Each row was made from one walk, in order. Every step used is in the known rows, and no mark comes twice. Write each row's walk.
In the rows, 128 means zero.
Known rows:
V -> C -> Y: [102 130  96 131 116 124 138 116 142  98 158 149 149 155 125 138 116 108
 135 110  90 182  88 163 130 129 118 144 117 147 104 129 107 127 119]
R -> Y -> C -> V: [135 138 141 137 106 128 127  95 138 108 148 163 132 150 119 138 131 123
 137 114  80 197  87 146 126 136 130 158 122 140 113 115 147 140 126]
A -> W -> Y: [114 118 111 129  96 134 142 113 139 103 151 143 138 137 127 137 112 135
 154 115  83 135  81 143 134 131  92 162 125 133 133 176 113 126 134]
R -> Y -> W: [119 134 135 122  97 140 144 117 134 102 141 148 100 154 138 141 120 118
 166 124  88 178  93 122 129 132 149 154 128 143 131 133 144 110 116]
G -> K -> Y -> C -> V: [109 128 145 145  98 123 128 103 143 110 147 151 100 153 128 144 146 123
 110 118  90 205  92 152 130 135 141 161 117 143 125 138 134 147 122]
A -> W -> Y -> U: [103 120 114 125  90 126 152 110 146 104 158 153 134 145 125 135 107 133
 151 111  79 143  86 139 127 122 130 158 139 133 145 172 116 135 136]
C -> Y -> W -> A: [108 147 151 133 115 141 147 131 138  90 152 135 138 155 139 141 135 108
 168 118  87 160  85 130 127 133 119 148 126 153 104 165 122 127 119]
Z -> Q -> K: [ 96 120 112 142 107 123 129 113 129 104 160 140 180 163 129 146 155 114
 143 127  97 179  99 152 137 128 113 137 102 152 138 142 109 119 120]
Z -> Q: [117 117 105 134 105 123 129 114 136 104 158 127 166 154 119 146 132 116
 156 124 102 185 107 158 134 132  98 148 108 139 133 143 115 134 120]
G -> K -> Y -> C -> V -> U: [ 95 129 137 140  96 123 135 102 145 106 152 160 106 142 129 152 150 124
 125 113  80 252  88 162 138 130 151 166 116 147 135 128 141 142 117]
Z -> Q -> N: [118 116 116 132 110 130 133 119 137 103 163 120 159 152 132 156 124 112
 127 121  96 206 116 142 143 132  99 148 107 131 112 150 114 135 113]
A -> W: [111 119 132 131  99 143 142 115 135 111 153 142 142 146 116 144 126 133
 155 117 104 143  92 153 137 127 103 156 120 135 120 147 121 129 129]
Z -> Q -> K -> G: [ 93 123 110 139  99 120 129 114 126 103 154 131 159 165 137 162 155 106
 141 133 102 140 107 164 141 126 120 144 100 154 147 139 101 105 116]
H -> A: [131 117 123 134 108 124 132 111 136 106 156 150 138 147 132 154 137 124
 148 119 102 151 111 158 125 130 126 161 123 141 143 139 129 136 121]
R -> Y: [139 124 113 126 110 129 133 105 135 108 147 155 116 149 137 138 125 125
 153 120  87 173  98 136 131 134 145 154 125 140 133 128 139 120 122]
K -> Y -> C -> V: [107 128 143 139  94 129 122 107 140 110 147 155 124 150 118 143 139 122
 123 118  87 183  97 151 130 133 141 154 114 141 112 128 128 149 123]
G -> K -> Y -> C: [110 122 134 138 105 121 140 108 147 108 149 147  79 144 137 144 134 134
 109 122  90 158 100 147 136 130 144 155 121 148 143 141 137 135 111]
Y -> U: [114 124 117 129 103 121 145 113 147 109 157 160 135 157 125 138 120 122
 142 116  97 158 105 148 126 120 154 146 128 137 138 138 129 143 122]
N -> Q -> K: [107 123 122 136 102 124 130 109 127 107 155 161 157 168 142 133 151 118
 130 128 102 154  89 148 138 123  85 132 114 158 145 129 101 113 117]
U -> Y -> W: [106 136 135 125  93 143 145 122 144 100 142 147  97 157 132 138 123 108
 170 126  81 159  94 121 131 125 148 144 120 143 112 146 123 118 110]
H -> A -> W -> Y -> C: [121 123 137 131  99 129 145 104 144  98 158 151 134 129 121 147 112 145
 144 111  75 112  85 148 130 131  89 169 133 140 142 163 128 134 128]
W -> A -> H: [107 122 139 127 128 138 120 117 143 109 149 138 156 138 126 142 128 126
 144 118 113 122 109 141 132 129 120 156 127 142 109 165 143 127 120]
N -> Q -> Z: [129 133 138 131  91 132 145 107 133 114 147 157 130 153 136 136 130 126
 129 125 114 119 102 152 139 121  63 133 121 156 130 129  93 129 115]
H -> A -> W -> Y -> C -> V -> U: [104 127 143 134  89 131 138  98 142  98 160 163 154 128 115 156 133 133
 157 104  66 212  77 164 132 131 106 178 127 141 135 146 134 141 130]
K -> Y -> U -> V -> C: [ 96 122 112 122  91 124 145 107 154 116 155 158 126 160 109 156 128 118
 124 114 102 189 104 158 133 121 182 146 113 137 120 120 125 124 114]
Y -> R: [131 115 111 132  99 131 124 115 144 110 160 159 131 159 132 149 130 122
 149 121  90 151  95 132 130 135 137 150 125 132 123 124 130 140 118]
G -> K -> Y: [105 112 117 136 101 122 135 115 140 112 147 140  77 151 147 147 144 124
 118 125 100 180 103 144 136 132 161 155 120 145 147 155 123 129 116]
U -> V -> C: [118 132 112 127 105 128 140 106 148 113 152 155 153 158 105 153 129 117
 133 112 111 176  95 169 137 127 125 149  99 136 104 116 130 120 115]
U -> Y -> W -> A -> H: [ 93 131 155 119 115 152 129 122 148 102 143 135 120 144 129 142 124 114
 165 122  97 131 102 117 131 126 143 152 134 147  99 173 141 114 110]
W -> A: [132 136 141 137 120 135 136 121 139 102 153 144 155 141 131 145 139 122
 152 116 100 146  98 144 131 130 118 152 115 143 107 152 134 137 122]
C -> V -> U -> Y -> R: [119 121 116 131  87 137 120 105 150 105 159 172 119 157 131 153 144 107
 169 116  57 228  84 129 132 133 167 153 127 134 105 117 128 141 115]
H -> A -> W: [116 112 139 131  96 139 140 111 134 109 159 143 141 142 121 158 134 134
 158 116 102 140  98 157 130 128 110 167 129 139 136 149 124 131 129]
K -> Y: [102 111 112 130  97 130 128 120 138 111 146 144 109 148 136 145 135 124
 133 125  95 156 110 143 134 130 163 147 115 141 133 143 117 130 118]

Which walk is each row?
[120 111 107 128  86 137 131 113 145 105 160 153 129 146 130 147 116 131
 159 117  72 135  77 123 131 138 112 161 138 128 128 160 118 133 130]	A -> W -> Y -> R
[121 117 105 126  92 136 129 109 152 104 161 169 110 152 136 154 134 115
 169 118  57 191  88 126 136 130 170 149 129 137 119 121 128 133 108]	V -> U -> Y -> R
[124 105 115 128  85 133 129 110 144 103 165 152 128 142 134 158 122 133
 163 116  71 136  82 128 126 139 115 169 143 130 143 160 119 134 131]	H -> A -> W -> Y -> R
[ 94 130 158 122 116 147 128 125 143 103 144 133 140 143 126 145 123 120
 156 121 113 130 105 129 131 127 124 157 130 145 107 168 148 118 115]	Y -> W -> A -> H
[106 129 124 136  99 129 129 107 137 106 152 163 160 148 121 147 145 114
 154 111  88 243  90 168 134 129 131 159 108 139 119 123 133 141 126]	C -> V -> U
[108 135 138 137 101 128 133 101 143 103 153 167 157 143 114 146 138 122
 145 109  80 225  87 169 136 128 121 160 110 142 118 114 143 145 120]	Y -> C -> V -> U
[120 136 134 132 103 129 133  94 140 104 152 171 139 140 121 145 136 124
 151 108  69 244  84 157 134 131 141 164 120 144 124 109 152 135 120]	R -> Y -> C -> V -> U
[ 74 119 107 127  90 120 140 104 147 112 163 149 155 169 109 162 149 112
 126 119  98 212 102 159 136 121 173 137 105 149 131 124 112 113 112]	Z -> Q -> K -> Y -> U -> V -> C
[ 83 137 145 119 123 143 135 118 150 103 149 134 150 156 117 150 127 109
 151 113 110 157  92 140 131 132 122 151 129 148  93 162 134 107 114]	U -> V -> C -> Y -> W -> A -> H
[103 151 165 131  96 150 141 121 144  92 148 150 131 145 129 150 148 103
 184 115  70 229  81 128 131 127 152 155 118 149  89 152 136 130 114]	C -> V -> U -> Y -> W -> A
[115 128 110 129 115 117 146 103 148 114 159 158 140 179 124 141 138 113
 144 114  91 168  93 154 127 129 150 142 130 139 137 143 112 133 127]	C -> Y -> U -> V
[ 80 114 119 128  84 120 136 111 137 109 157 163 123 166 143 137 147 120
 123 128  91 165 101 135 132 116 162 132 132 156 163 136 100 123 117]	N -> Q -> K -> Y -> U
[106 146 155 125 101 149 150 125 147  90 149 146 120 139 135 150 139 110
 185 117  70 193  87 124 135 123 153 151 120 150 101 154 136 121 107]	V -> U -> Y -> W -> A
[109 130 119 132  95 135 131 105 144 104 150 165 128 150 126 143 144 106
 165 114  66 235  88 150 134 126 156 154 114 141 108 131 122 135 118]	C -> V -> U -> Y
[112 133 142 139  94 133 133 102 142 103 151 154 150 141 111 136 121 131
 139 109  77 164  73 152 128 135  88 164 121 134 113 156 126 145 137]	A -> W -> Y -> C -> V
[114 126 107 126 101 134 140 108 147 102 151 161 117 144 134 143 134 115
 166 117  67 198  94 146 139 122 158 149 117 143 121 134 123 125 110]	V -> U -> Y
[122 138 145 142 105 128 127 104 142 107 150 160 152 153 112 137 133 121
 131 113  94 178  91 159 127 132 108 155 112 138 107 125 136 152 126]	Y -> C -> V
[ 96 137 131 121  89 144 149 121 146  96 146 154 102 149 134 145 127 109
 179 121  70 200  90 130 137 121 159 148 119 146 121 138 129 116 105]	V -> U -> Y -> W
[ 92 141 124 124 104 135 150 118 145 101 150 144 133 171 120 147 124 102
 151 116  96 189  82 149 131 131 125 144 114 147 104 132 117 111 114]	U -> V -> C -> Y -> W
[104 125 104 131 112 117 145 113 145 103 161 156 137 166 134 131 121 114
 143 114  83 167  96 148 122 125 149 142 138 145 138 146 110 142 127]	C -> Y -> U
[119 122  97 129 107 127 130 108 151 108 166 159 141 173 122 155 131 109
 141 113  84 183  82 144 131 139 133 144 125 137 104 117 115 127 117]	U -> V -> C -> Y -> R
[ 93 128 136 135  91 129 129 105 143 105 151 163 134 140 120 151 143 123
 137 112  75 229  92 162 136 129 151 159 113 144 122 117 136 142 118]	K -> Y -> C -> V -> U
[118 127 147 139  92 130 132 100 140 101 155 155 149 138 114 147 127 132
 142 109  77 163  80 155 124 136  93 174 129 137 125 158 126 146 137]	H -> A -> W -> Y -> C -> V
[132 117 108 129  95 136 124 112 150 107 157 161 105 160 135 147 131 114
 160 123  69 152  93 118 130 133 159 144 130 133 111 129 122 135 113]	U -> Y -> R
[116 118 123 125  94 123 151  98 149 113 161 155 135 157 119 155 131 131
 155 111  87 146  91 149 126 127 136 165 139 131 158 168 119 128 134]	H -> A -> W -> Y -> U -> V
[103 122 118 121  89 125 154  98 154 109 164 157 146 149 104 161 119 129
 144 105  92 169  87 161 128 123 136 166 128 134 133 148 125 122 126]	H -> A -> W -> Y -> U -> V -> C
[127 145 159 126 108 145 145 122 136  96 145 142 118 144 138 145 133 118
 173 120  87 176  90 116 128 133 143 157 127 147 112 150 149 117 116]	R -> Y -> W -> A
[116 135 128 128 104 131 145 103 153  99 154 166 117 137 123 142 126 126
 151 113  61 174  92 148 139 122 143 149 118 146 119 121 135 132 106]	V -> U -> Y -> C
